(in the rows, 128 means zero)
Known rows, with every step that occurs
rito > gibet: [132 122 122  98 125 138 121 118 139 129 110  96 135 127 119 115 123 129
 130 135 108 117 135 108 138 104 113 126 123 134 135 121 135 102 134 129
 127 127 101 126 128 114 169 126 121 130 134 140 133 137 127 134 123 118
  68 133 127 117 135 120 151 133 137 132 116 124 119 127 124 117 121 138
 116 121 133 113]
tavog > lufosa > popekel > venifu: [137 150 138 154 136  98  96 107 118 117 131 148 124 118 145 138 136 112
 129 145 114 136 140 150 121 128 127 129 135 129 146 137 124 121 127 148
 125 134 216 131 124 110 110 148 120 140 134 105 130 130 111 139 141 142
 172 113 139 140 117 138 116 159 140 142 137 133 126 121 146 116 160 124
 126 117 125 131]
tavog > rito > lufosa > popekel: [125 133 135 125 138 135 128 118 109 126 120 156 124 124 130 132 132 135
 131 124 147 139 141 134 136 165 130 135 138 134 119 141 114 139 121 132
 125 127 155 115 132 135 110 139 135 124 141 134 124 132 139 133 135 138
 136 146 133 140 126 100 130 126 125 133 113 112 137 128 147 120 127 121
 123 122 137 137]
tavog > popekel: [134 125 117 122 114 130 120 115 160 120 131 144 133 114 125 109 131 126
 107 125 114 116 131 139 130  95 120 133 131 139 131 140 115 100 138 126
 110 147 159 135 127 147 138 138 126 132 112 127 125 129  92 121 132 128
 114 117 132 124 128 146 134 121 124 132 124 138 143 116 128 130 139 148
 117 126 134 130]
tavog > popekel > venifu: [137 127 130 146 107 114 112 105 159 111 132 134 132 121 131 131 131 110
  94 132  94 133 123 140 117  86 123 125 125 125 162 138 108 113 144 119
 123 151 184 142 125 122 126 127 124 136 113 113 130 126  86 129 126 130
 140 106 127 134 128 162 106 141 136 132 147 150 129 111 137 121 148 134
 115 132 121 132]
gibet > rito > popekel > lufosa: [134 112 117 124 146 113 149 139 120 129 131 156 130 130 127 141 127 131
 125 124 139 162 121 137 121 149 123 131 126 133 104 133 128 157 112 115
 129 119 108 122 138 128 119 124 130 128 137 142 132 115 128 123 152 130
 121 134 124 120 133 107 126 136 120 134 134 131 130 127 107 130 129 123
 126 131 125 127]
tavog > popekel > lufosa > rito: [138 143 132 127 129 114 133 114 136 122 123 145 126 115 130 135 131 130
 165 134 136 138 126 132 114 116 125 119 127 128 112 128 100 135 136 164
 125 167 136 144 128 146 137 139 134 125 105 125 131 127 148 121 131 115
 137 125 133 113 134 155 121 138 123 135 125 140 113 123 103 129 121 126
 121 133 126 132]
gibet > rito > lufosa > tavog > popekel: [118 129 139 129 132 152 156 136 116 120 145 156 123 138 123 116 138 144
 131 117 126 129 132 111 110 156 127 139 129 120 140 145 114 137 115 112
 146 105  95 124 129 159 101 126 132 123 123 134 109 109 113 123 148 133
 130 148 127 127 118 162 126 103 123 129 126 111 122 134 111 135 140 125
 132 116 143 135]
gibet > rito > popekel > venifu: [127 112 129 147 132 136 140 129 126 131 131 156 137 144 129 150 129 121
  89 120  98 164 128 134 129 138 129 121 128 126 134 128 119 152 133  84
 133 108 106 127 125 101 125 117 129 131 127 137 126 126 105 137 136 153
 128 125 119 138 134 133 106 114 130 130 144 128 144 126 110 123 137 124
 136 141 126 117]
gibet > rito > lufosa: [127 129 118 120 136 125 161 146  96 141 124 157 128 142 131 118 126 131
 119 136 148 137 126 119 111 159 117 126 124 130 133 119 127 140 129 112
 152 107 116 117 136 107 150 125 128 137 139 146 123 124 117 126 143 142
 102 140 127 121 121  95 143 106 116 136 117 125 133 124 126 134 117 120
 129 117 129 133]
rito > lufosa > tavog: [121 131 136 125 123 128 130 160 119 138 133  90 121 126 121  95 135 121
 127 142 146 107 126 123 113 138 123 127 122 118 139 115 148  98 117 135
 139  94 166 119 117 139 144 134 118 132 143 113 115 120 114 114 132 122
 121 115 131 128 108 134 136 124 121 121 128 115 106 134 139 128 139 122
 118 113 130 143]
popekel > tavog: [130 118 116 137 122 120 111 142 151 139 144  69 123 134 131 114 119 128
 115 135 121  87 112 132 134  94 133 125 119 118 137 106 157 105 136 127
 123 129 109 135 126 127 149 119 123 135 117 106 138 136 121 126 102 121
 126  99 130 116 130 126 135 131 129 111 133 147 121 128 142 148 125 137
 137 130 115 129]
tavog > lufosa: [131 148 111 127 121 106 119 128 115 125 128 143 130 114 131 109 129 105
 124 142 150 113 135 126 120 103 110 135 130 146 130 126 142 110 136 149
 130 135 183 137 128 119 148 144 117 144 137 130 123 119 110 124 137 131
 123 115 138 131 116 126 150 149 128 145 122 131 142 118 140 120 140 137
 120 109 126 135]
lufosa > rito: [122 135 123 136 123 139 134 127 139 140 119 117 133 130 124 109 128 129
 142 137 128 119 129 128 140 118 126 113 130 124 120 102 132 107 155 149
 120 139 140 131 119 119 195 139 129 126 113 131 124 151 145 122 106 133
 113 103 121 113 128 131 149 102 120 123 120 125 127 133 111 133 108 130
 133 133 126 120]
rito > popekel: [129 109 122 116 126 131 123 139 151 131 129 127 137 119 118 118 131 117
 103 123 128 131 128 148 135 118 119 130 131 143 114 130 137 104 130 111
 107 121 164 124 123 136 138 137 121 127 144 127 127 126 111 117 140 128
  98 113 127 140 125 123 130 126 121 129 121 128 145 124 119 122 130 142
 115 129 135 120]
gibet > rito > popekel: [121 107 117 123 138 142 149 139 134 137 128 163 139 135 119 126 130 137
 105 113 117 152 131 136 144 144 128 130 131 137 106 129 129 141 132  93
 123 113  94 119 133 128 141 126 131 123 131 144 120 130 122 130 139 143
 101 138 120 128 132 113 132  96 117 131 119 119 150 133 105 127 124 136
 134 133 137 116]
popekel > lufosa: [147 130 114 123 130  87 116 136 133 136 132 107 125 116 130 113 125 105
 123 153 148 120 117 138 115 106 114 123 123 128 126 115 138 116 128 151
 126 143 172 134 133 117 152 135 122 139 129 114 136 124 119 113 132 116
 118  99 131 111 123 109 133 155 122 129 136 146 111 116 145 132 132 124
 110 123 113 139]

Rows
[137 137 149 144 142  91 110 124 114 133 126 121 122 123 139 146 134 112
 123 146 122 141 126 157 115 160 126 126 126 119 144 125 120 116 121 129
 130 116 209 124 118 114 116 143 121 135 147  99 133 135 113 132 147 143
 148 118 142 143 117 114 103 143 135 131 142 127 109 121 155 124 141 112
 114 120 123 141] | rito > lufosa > popekel > venifu
[129 135 151 144 134 121 120 104 104 119 117 151 125 129 138 155 133 122
 121 130 127 151 133 135 126 159 137 125 132 122 148 140 107 156 124 124
 135 124 194 123 127 100 101 131 133 132 139 128 129 131 132 142 134 147
 163 137 133 147 125 115 103 132 136 134 137 122 125 120 153 116 136 112
 126 130 128 138] | tavog > rito > lufosa > popekel > venifu
[108 116 145 153 111 160 119 124 141 112 135 114 133 136 121 135 135 118
 100 111 105 142 132 126 141 116 145 125 133 117 144 138 126 132 125 106
 124 110 127 129 116 126  94 113 127 115 133 128 115 120 118 132 112 129
 162 123 111 149 125 160 107 119 137 119 163 115 134 137 119 106 145 128
 129 148 132 118] | lufosa > tavog > rito > popekel > venifu
[118 124 130 135 123 128 126 129 125 121 143  99 121 127 126 112 129 127
 138 137 139 116 129 109 128  98 136 124 130 113 130 123 134 128 119 152
 127 133 121 130 129 133 120 123 129 124 119 127 119 117 136 115 113 110
 153 119 118 118 123 136 129 141 123 120 150 129 113 130 122 117 136 121
 129 132 121 135] | popekel > lufosa > tavog > rito
[130 125 134 132 159 122 134 141 103 147 139 124 116 147 141 148 127 162
 141 124 122 124 121 132 131 188 140 134 125 113 115 126 133 151 111 112
 146 107  73 118 134 134 102 120 132 125 124 116 134 135 147 139 129 142
 145 144 136 124 136 116 120 118 130 116 113 122 115 141 133 156 126 115
 151 121 128 133] | gibet > rito > lufosa > popekel > tavog
[147 132 117 124 124  96 118 121 148 115 132 138 127 109 128 127 129 116
 128 135 128 131 122 142 107  96 118 135 125 136 132 138 111 115 123 148
 118 162 184 139 135 150 114 133 129 135 118 118 136 113 112 118 143 111
 123 120 134 121 126 139 118 161 124 137 137 150 121 112 138 131 141 133
 106 125 122 136] | tavog > popekel > lufosa
[134 121 130 140 135 117  96 131 164 143 145  77 121 130 134 129 127 142
 126 132  98  97 121 150 151 124 140 130 130 114 113 123 144 103 127 137
 107 130 119 128 125 148 126 136 124 122 109  94 139 151 130 128 107 126
 153 105 136 123 133 123 124 123 132 105 125 132 110 139 144 145 138 133
 140 130 125 129] | lufosa > popekel > tavog
[125 135 141 127 119 136 126 136 133 120 135 121 124 119 121 107 138 126
 131 125 133 117 127 126 108 130 125 140 125 125 140 141 120 108 115 127
 130 109 171 124 122 167 108 133 122 126 134 109 115 110 106 117 142 117
 127 131 134 137 111 167 120 121 126 129 132 118 113 130 128 126 144 132
 110 113 141 141] | rito > lufosa > tavog > popekel
[125 161 130 143 126 126 127 135 108 132 127 118 122 134 141 130 120 131
 168 135 148 107 121 109 120 124 138 126 125 123 125 110 150 134 143 161
 144 140 101 146 125 120 139 128 128 134 118 123 136 132 166 137 110 131
 159 123 135 120 125 150 145 129 133 124 115 131 120 141 123 143 121 126
 157 124 115 127] | popekel > tavog > lufosa > rito
[140 117 121 118 131  96 122 147 138 132 127 116 129 112 126 133 128 112
 123 134 142 147 120 155 117 128 119 129 125 141 110 126 138 124 114 134
 111 131 170 125 127 132 119 134 126 132 144 119 137 117 122 115 150 117
 115 119 133 130 125 110 120 164 123 131 136 141 128 121 134 122 134 128
 103 127 122 130] | rito > popekel > lufosa
[103 107 133 129 119 173 126 130 146 123 133 123 135 131 113 117 135 133
 116 102 123 132 138 122 152 117 140 133 137 127 123 138 132 120 119 113
 110 111 116 117 120 153 108 125 127 112 133 137 111 125 124 123 119 127
 137 133 113 142 125 152 128 108 124 117 135 110 145 141 107 107 133 138
 132 142 144 121] | lufosa > tavog > rito > popekel
[142 142 138  92 129 132 129 102 124 114 104 141 130 119 122 151 129 140
 185 129 111 146 133 102 120 125 126 125 121 131 116 138 100 138 127 161
 133 157  75 133 130 148 133 126 134 119 118 146 141 127 164 138 135 110
  97 154 133 116 144 160 125 144 134 139 125 127 103 130  96 122 114 127
 119 130 129 121] | tavog > popekel > lufosa > rito > gibet
[123 134 123 130 120 133 138 144 106 133 131 111 121 138 134 133 118 126
 125 121 154 110 113 107 114 134 134 133 120 122 148 124 142 149 127 117
 149 125 106 129 135 114 111 107 129 132 136 134 134 125 141 134 114 123
 133 144 131 131 128 114 125 135 135 122 117 136 126 127 154 140 110 124
 138 127 120 136] | popekel > tavog > rito > lufosa
[120 118 121  93 114 160 130  99 126 119 105 127 139 133 117 126 122 135
 132 116 110 127 142  97 151 103 123 127 128 139 138 133 128 130 133 126
 135 138  76 122 134 113 149 117 132 120 130 162 129 132 139 145 113 123
  81 151 117 126 143 115 150 114 138 135 117 119 144 128 119 107 112 139
 125 131 135 115] | tavog > rito > gibet
[121 119 115 136 116 143 127 124 142 127 139  98 128 137 130 123 118 139
 113 119 133  96 117 112 141  93 141 127 126 119 142 120 140 134 138 125
 128 145  71 134 133 117 125 106 130 126 111 133 133 137 139 133  89 122
 144 126 121 122 139 122 131 118 130 112 125 139 134 131 143 140 116 138
 148 141 119 125] | popekel > tavog > rito
[123 136 123 121 120 128 145 129  99 126 119 146 130 127 127 122 126 115
 118 128 156 131 132 113 117 135 121 130 129 138 140 130 124 143 133 123
 140 135 143 122 132 110 134 125 132 137 149 149 125 119 131 127 129 133
 111 144 127 137 119 101 137 123 127 138 115 124 143 120 149 123 113 124
 116 124 130 133] | tavog > rito > lufosa
[121 115 132 145 133 139 108 113 151 133 136 106 123 133 134 141 124 153
 128 115 112 107 129 131 160 122 149 130 134 118 120 127 130 135 126 134
 113 138  72 131 133 144 104 126 135 113 105 119 134 148 145 139  94 126
 166 130 124 129 144 129 122 122 133 107 122 123 133 135 145 139 128 132
 153 142 130 127] | lufosa > popekel > tavog > rito
[128 131 136 130 156 118 145 134 105 141 128 164 122 136 132 130 133 154
 132 128 126 140 136 140 129 194 128 131 133 127 114 133 114 139 118 118
 135 102 130 109 135 137 124 143 134 123 129 134 122 133 131 131 147 147
 130 142 132 127 127 109 129 107 121 132 114 113 132 133 124 136 129 114
 129 116 140 132] | gibet > rito > lufosa > popekel
[124 107 121 137 139 145 141 144 138 144 141 122 130 151 129 142 123 150
 113 107 108 129 117 131 137 147 139 132 125 124 117 119 142 145 126  88
 129 114  33 126 133 138 111 108 131 120 120 133 131 134 129 134 122 135
 123 134 120 125 141 129 124 111 126 113 124 131 138 140 114 150 127 134
 153 139 128 114] | gibet > rito > popekel > tavog
[122 150 133 125 126 140 134 132 111 125 110 173 134 117 127 135 133 122
 163 122 158 151 140 127 125 151 125 127 134 150 108 131 126 129 137 143
 125 123 154 133 119 135 135 147 124 128 143 139 126 127 152 134 150 143
 129 140 135 140 124 141 139 128 127 141 113 114 152 132 105 118 124 136
 132 127 134 116] | tavog > lufosa > rito > popekel
[130 115 119 115 126 120 133 127 125 118 118 154 131 119 124 146 125 119
 126 119 150 153 128 136 127 122 128 131 132 143 114 137 117 150 117 128
 121 140 140 126 136 131 102 122 132 125 139 142 133 111 137 123 140 122
 130 143 124 136 133 108 119 154 122 136 135 132 141 120 137 108 123 129
 121 137 127 127] | tavog > rito > popekel > lufosa
[135 141 125 132 134 103 131 133 119 135 119 115 125 123 130 123 125 122
 163 149 146 131 121 130 123 124 126 112 125 123 111 110 130 127 137 167
 127 147 143 137 124 116 177 140 128 133 119 128 136 136 151 119 122 119
 125 110 132 102 125 122 135 139 119 126 128 137 104 128 112 132 114 115
 130 130 111 128] | popekel > lufosa > rito
[123 119 124  99 115 163 125 113 124 124 119  90 132 143 125 140 114 145
 138 113 101 101 128  88 150  99 134 130 122 122 143 125 139 138 130 122
 145 140   4 133 134 118 124  99 132 119 119 150 139 139 153 149  97 114
 108 153 119 125 153 116 139 123 144 119 116 131 130 136 137 130 104 136
 149 137 127 112] | popekel > tavog > rito > gibet
